What can hang from each mark
K178: K29 K223
K223: K178
K405: K29 K779 K951
K951: K405
K29: K178 K263 K405
K263: K29
K779: K263

Each row was made from one small tree. The marks that hang from a mark follow it in brackets, in the order of their numbers. Every link used is in the known rows. Write each row's tree.
Known rows
K29(K405): [ 0.12  0.12 -0.10  0.31  0.00  0.12  0.13  0.01  0.15 -0.16  0.00  0.09
 -0.18 -0.06  0.03  0.25 -0.32  0.17  0.12  0.14 -0.10]
K951(K405(K29(K263) K779)): [ 0.16 -0.22 -0.14 -0.09  0.30 -0.14  0.24  0.22  0.61  0.13 -0.15 -0.01
  0.12  0.04  0.00 -0.14 -0.22  0.28  0.04 -0.12 -0.28]
K223(K178(K29(K263))): [ 0.06  0.00  0.05 -0.05  0.25 -0.12 -0.09 -0.26  0.28  0.11 -0.02  0.05
  0.12 -0.05  0.05  0.09 -0.36  0.15  0.13 -0.07 -0.19]
K951(K405(K29(K263))): [ 0.26 -0.15 -0.02 -0.08  0.35 -0.12  0.33  0.04  0.62 -0.02 -0.08 -0.03
  0.02 -0.03  0.04 -0.09 -0.30  0.42  0.03 -0.04 -0.33]
K178(K29 K223): [-0.01  0.05 -0.10 -0.10  0.18 -0.10  0.28 -0.38  0.12  0.14  0.12 -0.06
 -0.16 -0.01 -0.06 -0.02 -0.04  0.02  0.08 -0.14 -0.13]
K263(K29(K178 K405(K779))): [ 0.03 -0.03  0.10  0.24 -0.14 -0.14 -0.15  0.36  0.14 -0.15 -0.09  0.10
 -0.17 -0.12 -0.04  0.34 -0.28 -0.03  0.02  0.18  0.20]
K178(K29): [ 0.01  0.04 -0.11  0.03  0.13 -0.02  0.18 -0.18  0.28  0.02  0.00 -0.06
 -0.10 -0.09  0.09 -0.02 -0.14  0.10  0.14 -0.04 -0.29]
K223(K178(K29(K405(K779 K951)))): [ 0.03  0.20 -0.06 -0.14  0.15  0.10 -0.18 -0.08  0.15  0.41  0.12 -0.03
  0.09  0.05 -0.07 -0.05 -0.34 -0.21  0.16 -0.08 -0.02]
K779(K263(K29)): [-0.12 -0.07  0.14  0.29  0.05 -0.27  0.33  0.28  0.21 -0.51 -0.26 -0.27
  0.12 -0.18  0.14  0.26 -0.01  0.13 -0.09  0.07  0.04]
K405(K29(K263)): [ 0.08 -0.10 -0.09  0.10  0.27 -0.08  0.33  0.01  0.40 -0.12 -0.06  0.00
 -0.12 -0.12  0.05  0.03 -0.22  0.34  0.12 -0.17 -0.27]
K178(K29(K263 K405) K223): [ 0.04  0.07 -0.15 -0.18  0.16 -0.10  0.13 -0.33  0.14  0.21  0.05  0.19
 -0.12  0.10 -0.18  0.24 -0.32  0.28  0.03 -0.11  0.00]
K178(K29(K405) K223): [ 0.08  0.22 -0.10 -0.09  0.08  0.05  0.15 -0.40  0.08  0.17  0.19  0.02
 -0.25  0.09 -0.17  0.10 -0.28  0.10  0.05  0.01 -0.03]
K779(K263(K29(K405))): [-0.04  0.09  0.13  0.32 -0.01 -0.15  0.18  0.25  0.16 -0.46 -0.20 -0.17
  0.06 -0.10  0.02  0.38 -0.22  0.23 -0.11  0.21  0.15]
K223(K178(K29(K263 K405))): [ 0.13  0.17  0.05 -0.05  0.17  0.01 -0.21 -0.29  0.24  0.14  0.06  0.11
  0.07  0.04 -0.07  0.23 -0.55  0.22  0.10  0.08 -0.09]
K223(K178(K29(K263 K405(K951)))): [ 0.08  0.17  0.02 -0.22  0.27 -0.02 -0.12 -0.19  0.22  0.32  0.08  0.15
  0.12 -0.01 -0.05  0.14 -0.48  0.11  0.10 -0.11 -0.03]
K263(K29(K405(K951))): [ 0.01  0.07  0.03  0.15  0.14 -0.05  0.19  0.24  0.23 -0.18 -0.11  0.15
 -0.03 -0.17 -0.03  0.21 -0.23  0.03  0.00 -0.08  0.08]
K263(K29(K178 K405(K951))): [ 0.06  0.07  0.17  0.07  0.02 -0.14  0.02  0.29  0.08 -0.10  0.01  0.07
 -0.17 -0.24  0.03  0.31 -0.29 -0.04  0.00  0.05  0.21]
K263(K29(K178(K223))): [ 0.01 -0.12  0.23  0.10  0.01 -0.32  0.15  0.01  0.00 -0.21  0.00 -0.03
 -0.25 -0.21  0.00  0.26 -0.06 -0.06 -0.05 -0.02  0.17]
K29(K178(K223) K263 K405(K951)): [ 0.05 -0.01 -0.04 -0.18  0.08 -0.20  0.07  0.07 -0.08  0.29  0.15  0.30
 -0.22 -0.09  0.02  0.33 -0.33  0.10  0.04 -0.13  0.24]
K951(K405(K29(K178(K223)) K779)): [ 0.25 -0.08  0.07 -0.20  0.11 -0.18  0.17 -0.02  0.27  0.31  0.17 -0.25
 -0.22  0.04 -0.09 -0.21 -0.14 -0.02  0.00  0.01 -0.04]
K405(K779 K951): [-0.12 -0.12 -0.28  0.11  0.14 -0.05  0.23  0.32  0.18  0.12 -0.09  0.12
  0.04 -0.14  0.19 -0.04  0.02 -0.14  0.16 -0.27 -0.09]
K779(K263(K29(K178 K405(K951)))): [-0.04  0.08  0.24  0.06 -0.05 -0.26  0.09  0.42  0.01 -0.16 -0.02 -0.20
 -0.04 -0.19  0.13  0.38 -0.22  0.02 -0.07  0.16  0.31]

Which tree is each row?
[-0.03 -0.18  0.10  0.12  0.08 -0.33  0.24  0.53  0.40 -0.25 -0.32 -0.26
  0.35 -0.04  0.10  0.09  0.01  0.08 -0.18  0.15  0.05]
K951(K405(K779(K263(K29))))
[-0.12  0.17 -0.16 -0.13 -0.02 -0.09  0.14 -0.13  0.04  0.24  0.08 -0.26
  0.00  0.19 -0.13  0.13 -0.11  0.06 -0.02  0.06  0.16]
K178(K29(K405(K779(K263))) K223)
[-0.14  0.01 -0.33 -0.23  0.20 -0.06  0.04  0.18  0.29  0.43 -0.04  0.28
  0.11  0.03 -0.03  0.10 -0.26  0.13  0.14 -0.25 -0.05]
K178(K29(K263 K405(K779 K951)))
[ 0.12  0.01  0.06 -0.05  0.15 -0.07  0.24  0.04  0.20  0.13  0.20 -0.20
 -0.34 -0.22  0.16 -0.09 -0.19  0.01  0.18 -0.15 -0.18]
K405(K29(K178) K951)
[ 0.12 -0.10  0.05 -0.13  0.17 -0.25  0.21 -0.16  0.13  0.10  0.13 -0.11
 -0.34 -0.08 -0.01  0.09 -0.21  0.24  0.06 -0.17 -0.03]
K405(K29(K178(K223) K263))
[-0.10 -0.03 -0.15 -0.03  0.20 -0.11  0.41  0.29  0.27  0.11 -0.01 -0.42
  0.06 -0.06  0.13 -0.16  0.03  0.00  0.10 -0.23 -0.08]
K405(K29 K779(K263) K951)
[ 0.04 -0.19  0.02 -0.03  0.07 -0.32  0.13 -0.02 -0.02  0.05  0.07  0.14
 -0.21 -0.14  0.09  0.30 -0.17  0.15  0.07 -0.09  0.06]
K29(K178(K223) K263)
[ 0.09 -0.05 -0.03  0.10  0.01 -0.06  0.06  0.12  0.24  0.10  0.11 -0.20
 -0.29 -0.11  0.06 -0.07 -0.17 -0.01  0.18 -0.01 -0.13]
K405(K29(K178) K779)
[-0.07  0.14 -0.30 -0.13  0.11  0.07  0.05  0.06  0.21  0.40  0.09  0.09
 -0.02  0.03 -0.05 -0.02 -0.20 -0.07  0.15 -0.13 -0.08]
K178(K29(K405(K779 K951)))
[-0.03 -0.02  0.04  0.07 -0.03 -0.16 -0.07  0.47  0.10  0.07 -0.05  0.15
 -0.11 -0.17  0.00  0.25 -0.21 -0.15  0.02  0.00  0.26]
K263(K29(K178 K405(K779 K951)))
[-0.08  0.06 -0.05  0.03 -0.14 -0.15  0.01  0.45 -0.05  0.18  0.08 -0.18
 -0.03 -0.08  0.19  0.26 -0.21 -0.07  0.10  0.13  0.26]
K29(K178 K405(K779(K263) K951))
[-0.05 -0.08 -0.15 -0.20  0.25 -0.22  0.22 -0.28  0.19  0.17  0.02  0.12
 -0.06  0.01 -0.05  0.10 -0.13  0.21  0.05 -0.26 -0.12]
K178(K29(K263) K223)
[ 0.03  0.05 -0.12 -0.11 -0.04 -0.09  0.03  0.13 -0.16  0.37  0.19  0.10
 -0.27 -0.04 -0.04  0.16 -0.16 -0.21  0.09 -0.08  0.29]
K29(K178(K223) K405(K779 K951))
[ 0.07  0.03  0.18 -0.06  0.05 -0.17  0.10  0.10 -0.06  0.01  0.11  0.08
 -0.27 -0.17 -0.08  0.29 -0.19 -0.11 -0.08 -0.06  0.34]
K263(K29(K178(K223) K405(K951)))
[ 0.04  0.10 -0.08 -0.07  0.14 -0.02 -0.30 -0.10  0.24  0.29 -0.01  0.18
  0.16  0.11 -0.12  0.16 -0.47  0.09  0.13  0.01 -0.01]
K223(K178(K29(K263 K405(K779))))
[ 0.02  0.03 -0.12  0.06 -0.08 -0.04 -0.07  0.35  0.01  0.25  0.10  0.16
 -0.18 -0.10  0.11  0.15 -0.25 -0.13  0.17  0.04  0.13]
K29(K178 K405(K779 K951))
[-0.11  0.09 -0.20  0.09  0.00 -0.05  0.19  0.41  0.08  0.08 -0.06 -0.10
  0.12  0.00  0.13  0.16 -0.13  0.00  0.06  0.00  0.13]
K29(K405(K779(K263) K951))
[ 0.07 -0.03 -0.04 -0.02  0.06 -0.13 -0.02  0.25  0.06  0.14  0.07  0.29
 -0.15 -0.16  0.14  0.35 -0.40  0.18  0.13 -0.03  0.10]
K29(K178 K263 K405(K951))
[ 0.20  0.30  0.10  0.04  0.08  0.13 -0.16 -0.40  0.16  0.10  0.14 -0.09
 -0.04  0.04 -0.05  0.09 -0.49  0.04  0.13  0.20 -0.10]
K223(K178(K29(K405)))
[ 0.01 -0.13 -0.08  0.11  0.06 -0.20  0.26  0.40  0.32 -0.04 -0.18 -0.24
  0.26  0.02  0.18  0.02 -0.04  0.08 -0.02  0.15 -0.06]
K951(K405(K779(K263)))
[-0.16 -0.14  0.16  0.19 -0.11 -0.38  0.06  0.49  0.11 -0.26 -0.18 -0.28
  0.05 -0.19  0.16  0.29 -0.01 -0.03 -0.06  0.15  0.21]
K405(K779(K263(K29(K178))))
[ 0.02 -0.05 -0.06 -0.21  0.16 -0.15  0.23 -0.01  0.06  0.39  0.19 -0.17
 -0.30 -0.09 -0.02 -0.17 -0.01 -0.17  0.11 -0.31  0.06]
K405(K29(K178(K223)) K779 K951)
[ 0.04 -0.18 -0.07 -0.15  0.13 -0.24  0.14 -0.01  0.16  0.26  0.09 -0.03
 -0.24 -0.04 -0.07  0.04 -0.13  0.10  0.08 -0.22  0.05]
K405(K29(K178(K223) K263) K779)
[-0.17 -0.18  0.17  0.06 -0.09 -0.45  0.13  0.31 -0.05 -0.12 -0.10 -0.28
 -0.03 -0.10  0.03  0.27  0.07 -0.10 -0.14  0.03  0.36]
K405(K779(K263(K29(K178(K223)))))
[ 0.14 -0.11  0.06  0.00  0.13 -0.17  0.11  0.03  0.28  0.00  0.05 -0.04
 -0.27 -0.17  0.11  0.11 -0.31  0.30  0.16 -0.04 -0.17]
K405(K29(K178 K263))
[-0.27 -0.17 -0.03  0.13  0.12 -0.31  0.30  0.56  0.22 -0.15 -0.27 -0.19
  0.25 -0.18  0.14  0.13  0.14 -0.09 -0.08 -0.21  0.14]
K405(K779(K263(K29)) K951)
[ 0.11  0.30  0.05 -0.11  0.19  0.13 -0.09 -0.26  0.15  0.27  0.20 -0.04
  0.01 -0.02 -0.04  0.02 -0.44 -0.08  0.13  0.01 -0.07]
K223(K178(K29(K405(K951))))
